Known rows, with every step that occurs
labifo tave: [-0.27  0.45 -0.22  0.75 -0.98 -0.01 -0.16  1.11  1.26 -0.60  0.13  0.33
  0.35 -1.42 -0.24  0.93  0.23  0.56 -1.08  0.34  1.69 -0.67 -1.54 -1.15
 -0.09 -0.95]
paba tave: [ 0.04  0.01 -0.24  0.69 -0.17  0.22 -0.13  0.92  0.02 -1.36 -0.17 -2.23
  0.95  0.11  0.37  1.27 -0.04  0.92 -0.98  0.00 -0.78  1.32 -1.52 -0.54
  0.26 -1.02]
paba rupek: [ 0.57  1.16  0.04  0.63 -0.38 -0.67  0.45  0.28  1.04  0.39  0.37 -3.54
 -0.24  0.89  0.16 -0.26  0.21 -0.51 -0.68  0.07  0.71  0.60 -0.11  0.07
  0.45 -0.83]
rupek dedige: [-0.63 -2.11 -0.06 -0.38  0.32 -0.14 -0.12  0.73  0.81 -0.98  0.62 -0.02
  0.91  3.01 -0.22  0.23  0.38 -0.06 -0.66 -0.28  0.49  0.26  0.49 -0.60
  0.04 -0.99]
tave paba: [-0.03 -0.66  0.50  0.26 -0.31  0.16 -0.24 -0.62 -0.39 -0.28 -0.99 -2.13
 -0.41  1.39 -0.04  0.30  0.31  0.17  0.64 -0.28  1.52 -1.92 -0.03  0.99
  0.18 -0.79]
nubo tave paba pavu: [ 0.19 -0.25  1.15  0.49 -1.26  0.78 -0.31 -0.43 -0.63  0.77 -0.81 -3.55
 -0.50  0.97  0.48  0.03  0.18  0.13  0.52  0.90  0.84 -0.16 -2.13  0.11
  1.24 -0.41]
pavu zizu: [ 0.46  1.46 -1.01  0.60 -0.10 -0.44  0.35  0.08  0.52 -2.70 -0.40 -1.06
  0.33  2.50 -1.54  1.22 -0.33  0.22 -0.35 -0.71  0.86  1.08  0.57 -0.19
  0.39 -0.70]
zalu zizu pavu nubo tave paba: [ 0.83 -1.35  0.60 -0.68 -0.59  1.03  0.38 -0.54 -1.69 -0.79 -1.68  1.39
  0.09  0.51 -0.02 -0.52  0.53  0.22 -0.01  0.95 -0.14 -0.03 -1.44  0.37
 -1.43 -0.11]
zizu pavu paba zalu nubo tave: [-2.13  2.67 -0.48  0.31  1.23  0.31 -0.33 -0.42 -1.16  2.01  0.91  4.92
 -0.14  1.27  1.23  0.97 -0.98  0.61 -1.10  0.32 -0.83 -0.62  1.20 -0.97
  0.34  0.26]
zalu zizu pavu nubo tave paba rupek dedige: [ 1.13 -0.66  0.69 -1.77 -0.21  0.36  0.92  0.01 -0.76  0.59 -0.99  0.49
  1.03  1.10  0.35 -1.96  0.94 -0.74 -0.08  1.16 -0.97  2.39 -1.62  0.62
 -1.13 -0.06]
tave paba zalu zizu: [-0.52 -0.17  0.49 -0.37  0.93 -0.33 -0.26 -0.36 -1.18 -1.34 -1.42 -3.79
 -0.65 -2.78  0.91  0.42  0.14  0.29  0.45 -0.47 -0.75  0.03  1.58  1.18
  0.06 -0.40]
zalu nubo tave paba rupek dedige: [-0.16  1.64  0.50 -1.30  0.81  0.47 -0.30 -0.37  0.58  1.08 -0.02  0.77
  0.67  3.22  0.44 -1.41  0.56  0.61 -0.34  0.28  0.32  0.47 -2.42  0.28
  1.06 -0.04]
zizu zalu nubo tave paba pavu: [ 0.73 -0.38  0.68  0.28  0.12  1.17 -0.87 -0.22 -0.64  0.69  0.32  0.34
  0.25  0.39  0.42  0.89 -0.72 -0.02  0.92  0.09 -0.94 -1.99 -2.28 -0.54
  0.88  0.75]
zalu zizu pavu paba rupek dedige: [-0.01  0.04  0.16 -1.23  1.08 -1.13  1.69  0.37 -0.39  1.26 -0.02  0.65
  1.13  2.44  1.10 -1.87  0.79 -1.83 -0.38  0.10 -2.10  3.00  0.74  0.98
 -1.07 -0.43]
tave paba pavu: [ 0.47 -1.31  0.85  0.61 -0.90 -0.06 -0.21 -0.07 -0.09  1.46 -0.34 -4.22
 -0.09  1.37  0.60  0.88  0.40 -0.50  0.99  0.13  0.46 -0.78 -0.76  0.48
  1.09 -0.57]
zalu zizu lefonir paba pavu nubo: [ 1.21 -5.89  0.12 -0.24 -0.39 -0.86  0.90  0.81  1.33  1.21  1.93 -1.20
  0.54 -1.39  0.25 -1.92  1.26 -1.78  0.89 -0.39 -2.15  0.95  0.16  0.87
 -1.95  1.11]
tave paba pavu zizu lefonir: [ 0.42 -0.21  0.55  0.45 -0.32 -0.60  0.84 -0.61  0.04  0.94 -0.74 -3.47
  0.29 -0.01 -0.61 -0.54 -0.04 -0.25  1.05 -0.58 -0.01  1.14 -1.04  1.52
  0.91  0.62]
zalu nubo tave: [-0.52  1.01 -0.15  0.15  0.47  0.92 -0.74 -0.10  0.47 -1.20  0.54  2.31
  0.05  2.88 -0.14  0.15 -0.18  1.59 -1.40  0.26  0.49 -0.82 -1.92 -1.34
  0.58 -0.29]
labifo tave paba: [-0.20  0.45  0.31  0.33 -1.22  0.21 -0.35  0.27  0.38  0.19 -1.07 -0.18
  0.07 -1.69 -0.05  0.60  0.50  0.52  0.17  0.24  2.33 -1.86 -1.88  0.25
  0.14 -0.80]
labifo lefonir paba: [-0.59 -1.91  0.31 -0.28 -1.20 -1.02 -0.36  0.62  2.28  0.29  0.76 -0.21
 -1.57  0.44 -0.97 -2.24  0.92 -0.24  0.44  0.07  1.51 -0.88  1.18 -0.58
  0.52  0.10]
labifo bonikov: [ 0.36  0.56 -0.15  0.79  0.09 -0.03 -0.38  0.09 -0.09  0.30  0.93 -1.76
 -0.40  1.09  0.16  0.55 -0.07  0.06 -0.02  0.01  2.67 -0.73  1.36 -0.05
  1.22 -1.67]
lefonir paba zalu zizu pavu: [-0.80 -1.81  0.66 -1.06  0.26 -0.72 -0.34  0.00  0.30  1.88 -0.42 -0.13
  0.17 -2.06  1.00 -1.40  0.73  0.20  0.05  0.09 -1.82  0.41  2.46  0.38
 -0.43  0.50]
labifo lefonir paba zalu zizu pavu nubo: [-0.34 -2.41 -0.24 -0.98 -0.58 -1.34  0.07  1.24  1.02  1.26  0.89  1.54
 -1.11 -3.06 -0.16 -1.14  0.73 -0.72  0.19  0.44 -1.18  0.88  3.06 -0.92
 -0.78  0.81]
zizu zalu nubo tave paba: [ 0.24  0.23  0.39 -0.02  0.74  1.44 -0.88 -0.80 -0.83 -1.15 -0.44  2.52
 -0.16  0.48 -0.23  0.21 -0.80  0.70  0.58 -0.32  0.22 -3.16 -1.42 -0.15
  0.07  0.52]
labifo lefonir paba zalu nubo: [-1.68 -0.10 -0.36 -0.58  0.35 -1.22 -1.28  0.83  2.44  1.64  1.97  1.83
 -1.48 -0.89 -0.12 -0.72  0.33  0.60 -0.07 -0.37  0.17 -1.11  2.18 -1.32
  1.39  0.83]
zizu zalu nubo tave: [ 0.14  0.17 -0.13  0.32  0.79  1.19 -0.78  0.03 -0.02 -1.99  0.79  3.09
  0.25  0.61 -0.37  0.54 -1.07  0.74 -0.65 -0.23 -0.33 -2.04 -1.16 -1.44
 -0.07  0.39]

Rows
[-0.49 -1.48  0.43 -0.24  0.81  0.35  0.50 -0.63 -1.52 -1.34 -0.49 -1.22
 -0.80 -5.09  0.44 -1.25 -0.27  0.00  0.03 -0.04 -0.73  0.66  0.51  1.28
 -1.39  0.77] : pavu nubo tave paba zalu zizu lefonir
[ 1.16  0.67 -1.02  0.78  0.23 -0.17  0.35  0.20 -0.07 -3.50 -0.18 -0.31
  0.41  0.23 -1.81  1.64 -1.19 -0.62  0.42 -1.20  0.01 -0.03  1.23 -0.35
 -0.36 -0.03] : pavu zizu zalu
[ 1.00  1.31 -1.41  0.41  1.24  0.00 -0.22  0.33  0.38 -2.89  0.72  2.69
  1.00  1.94 -1.63  2.06 -1.17  0.14  0.11 -1.52 -0.86 -0.61  0.34 -0.89
 -0.01  0.42] : pavu zizu zalu nubo
[-0.12 -2.03 -0.09 -0.84 -0.38  0.16 -0.14  0.14 -0.11  0.47  0.26  2.12
 -0.03 -2.33  0.43 -1.03  0.45 -0.20 -0.27  0.67 -1.45  0.83  1.88 -0.47
 -1.40  0.73] : lefonir paba zalu zizu pavu nubo tave
[-1.42  1.26 -0.53 -0.50  1.12 -0.29 -0.38 -0.78  1.37  0.36  0.94  3.30
 -0.12 -1.44 -0.68 -2.12 -0.39  1.37 -0.32 -0.83 -0.61  0.83  0.80  0.17
  0.55  1.87] : pavu zizu lefonir paba zalu nubo tave
[ 0.27  2.89  0.51 -0.30  0.15  0.56 -0.31 -0.85  0.29  1.00 -0.42 -0.43
 -0.37  1.84  0.46 -1.00  0.19  0.78 -0.23  0.41  0.77 -0.65 -2.58  0.52
  1.09  0.00] : zalu nubo tave paba rupek
[ 1.44  1.16 -0.14  0.42 -1.19  0.46  0.46 -0.42 -0.26 -0.02 -0.12 -2.00
 -0.72  0.39 -0.20 -0.10  0.14 -1.03  0.25  0.52  1.68 -0.08 -1.05  0.65
 -0.50 -0.47] : pavu nubo tave paba rupek
[ 1.65  1.01 -0.34  0.94 -1.29 -0.15  0.15  0.83  0.09 -0.43 -0.81 -1.29
  0.85 -3.06 -1.06  2.11 -0.63 -0.92  1.52 -0.41  0.32  0.13 -1.71 -0.27
  0.58  0.24] : labifo tave paba pavu zizu zalu
[ 0.55  2.38  0.42  0.32 -1.35 -0.40  0.32  0.31  1.08  1.70 -0.95 -2.26
 -0.12 -2.34  0.34 -0.18  0.64 -0.24  0.13  0.51  1.99 -0.45 -2.35  0.68
  0.47 -0.68] : labifo tave paba rupek
[ 0.71 -0.83 -0.27  0.47 -0.95  1.05 -0.09 -0.46 -0.87 -1.51 -0.29  0.25
 -0.53  1.19 -0.60  0.77  0.03 -0.20  0.28  0.32  1.96 -1.51 -0.63  0.19
 -0.89 -0.61] : pavu nubo tave paba
[-1.37 -1.29  0.92 -1.31 -0.21 -1.33 -0.26  0.69  1.03  1.76 -0.32 -0.04
 -1.31 -3.32  0.29 -2.54  0.77  0.26 -0.01  0.63 -1.25  1.08  2.43 -0.60
  0.51  0.83] : labifo lefonir paba zalu zizu pavu
[ 0.13  0.68  0.91  0.35 -0.65  0.23  0.68 -1.00 -0.40  0.15 -1.24 -3.01
 -0.17 -0.45 -0.73 -1.49 -0.29  0.36  0.68  0.19  0.39  1.81 -2.27  0.99
  1.17  0.77] : nubo tave paba pavu zizu lefonir
[-0.52  0.45 -0.03 -0.39  0.45 -1.00  1.31  0.28  0.02  2.93  0.83  1.41
  1.02  3.58  0.84 -0.95  0.33 -1.79 -0.32  0.20 -0.53  1.47  1.22  0.49
 -0.39 -0.56] : zizu pavu paba rupek dedige
[-1.51  1.99 -0.33  0.27  1.17  0.56 -1.15  0.09  0.22 -0.56  0.88  1.36
 -0.36 -0.18  0.52  1.07 -0.80  1.67 -1.55  0.12 -0.14 -0.33  0.09 -1.50
  1.12 -0.04] : paba zalu nubo tave
[ 1.57  4.21 -0.42 -0.13  0.57  0.48  0.12 -0.85 -0.25 -1.34 -0.87  0.59
  0.09  0.49 -1.12 -0.05 -1.01 -0.10  0.73 -0.64 -0.17  0.06 -1.73  0.44
  0.68  0.84] : pavu zizu zalu nubo tave paba rupek
[ 0.32 -0.70 -0.14  0.42 -1.11  0.97  0.19  0.22 -0.49  0.15  0.27  2.49
  0.24  1.80 -0.41  0.65 -0.22  0.27 -1.16  1.15  0.80 -0.32 -0.70 -1.46
 -0.93 -0.42] : zizu pavu nubo tave
[-1.66  1.04 -0.35  0.84  0.60 -0.69  0.27 -0.13 -1.17  2.12  0.45  1.28
 -0.13  0.01  1.15  1.40 -0.78 -0.74 -0.38 -0.13 -0.33 -0.59  3.40 -0.02
 -0.20 -0.40] : zizu pavu paba zalu
[ 1.06 -1.44 -0.56  1.19 -1.45  0.54  0.18  0.96  0.13 -0.63  1.63 -1.40
  0.05  1.48 -0.22  1.63 -0.07 -0.80 -0.61  0.75  0.21  0.79 -1.22 -1.65
 -0.15 -0.58] : paba pavu nubo tave
[ 0.18 -0.27 -0.22 -0.13  0.23  0.54 -0.03 -0.19 -1.62 -2.63 -0.70 -1.41
 -0.81 -2.94  0.32  0.82 -0.15 -0.15  0.11  0.07 -0.24  0.57  0.94  0.36
 -0.93 -0.25] : pavu nubo tave paba zalu zizu
[ 0.90  2.26 -0.53 -0.06  0.72  1.06 -0.43 -0.96 -0.97 -2.95 -1.04  2.68
  0.31  1.23 -1.56  0.83 -1.13  0.71  0.83 -0.82  0.11 -1.21 -1.16  0.04
  0.38  0.78] : pavu zizu zalu nubo tave paba
[ 0.12 -1.15  0.06 -0.35  0.30 -0.19  0.20  0.06 -1.45  0.55 -0.96 -0.38
  0.13 -2.11  0.81  1.43  0.12 -0.33  0.36  0.12 -1.23 -0.03  1.92  0.60
 -1.05 -0.06] : tave paba zalu zizu pavu nubo
[ 0.57 -0.88 -0.85  0.85 -0.85  0.80  0.11  0.38 -0.13 -2.25  0.91  0.84
 -0.24  1.40 -0.73  0.99 -0.27 -0.23 -0.90  0.38  1.35 -0.29 -0.44 -1.16
 -1.03 -0.76] : pavu nubo tave
[-0.34  0.35  0.86  0.17 -0.61  1.01 -0.34 -1.03 -0.80 -0.96 -1.52 -1.29
 -0.75  0.96 -0.14 -0.65  0.07  0.77  0.16  0.45  1.95 -1.24 -1.33  0.55
  0.42 -0.61] : nubo tave paba
[-0.94  0.56 -0.83  0.44  1.61 -0.98  0.65  0.17 -1.22 -2.05  0.38 -1.25
 -0.60 -1.43  0.99  0.97 -0.35 -1.22 -0.11 -0.91 -1.44  1.09  3.29  0.68
 -0.96 -0.63] : pavu paba zalu zizu
[-1.07 -0.42 -0.39  0.04  0.52 -1.25  0.19 -0.48  1.35  0.70  0.50 -0.56
 -0.21 -2.73 -0.79 -1.72 -0.20 -0.01  0.51 -1.28 -0.24  0.83  3.03  1.17
  0.12  1.19] : pavu zizu lefonir paba zalu
[ 0.16 -0.92 -0.10 -1.25  0.33 -1.62  1.12 -0.12  2.57  1.46  0.82 -0.31
  1.04  0.98 -1.08 -3.98  0.89 -1.14  0.50 -0.96 -0.31  2.85  0.89  1.70
 -0.19  1.06] : pavu zizu lefonir paba rupek dedige
[ 0.05  1.33  0.44 -0.05  0.36  0.41  0.17 -0.86  0.04  0.76 -0.41  0.08
  0.48  1.27 -0.54 -0.95 -0.26  1.11  0.30 -0.09 -0.53  1.11 -3.25  0.56
  1.51  1.29] : zalu nubo tave paba pavu zizu lefonir
[ 0.00 -0.07 -0.19 -0.28 -0.42 -0.15  0.15  0.89 -0.68  1.03 -0.94  1.47
  0.51 -5.09  0.82  1.69  0.32  0.14 -0.11  0.61 -0.42  0.01  0.00 -0.12
 -1.21 -0.04] : labifo tave paba zalu zizu pavu nubo
[-0.98 -0.11  0.58 -0.33  0.83 -0.40 -0.05  0.34 -0.66  0.38 -0.84 -1.30
  0.14 -2.19  1.05  0.32 -0.10  0.78 -1.03  0.38 -1.88  1.18  1.57 -0.40
  0.07 -0.22] : paba zalu zizu pavu
[-0.42  1.06  0.41 -0.25  0.34  1.19 -0.88 -0.92 -0.26 -0.45 -0.68  1.81
 -0.26  2.59  0.04 -0.09  0.10  1.57 -0.16  0.20  1.10 -2.03 -2.21  0.01
  0.74 -0.11] : zalu nubo tave paba
[ 1.55 -2.21 -0.32  0.94 -1.21 -0.05  0.13  0.55 -0.31  0.97  0.85 -2.62
  0.14  1.60  0.08  2.44  0.38 -1.54  1.18 -0.05  0.54 -0.92 -0.21  0.17
 -0.23 -0.63] : tave paba pavu nubo
[-1.85  1.74 -0.83  0.45  1.60 -0.51 -0.20  0.04 -0.69  2.64  1.33  4.29
  0.29  1.67  1.41  1.96 -0.69  0.06 -0.57 -0.43 -1.27 -1.23  2.45 -0.48
  0.22  0.08] : zizu pavu paba zalu nubo
[ 0.21 -2.95 -0.43 -0.67 -0.02 -0.68 -0.03  0.56  0.29  1.34  0.70  1.42
  0.36 -1.89  0.56  0.01  0.69 -0.87  0.19 -0.08 -1.90  0.25  3.03  0.07
 -1.69  0.51] : lefonir paba zalu zizu pavu nubo
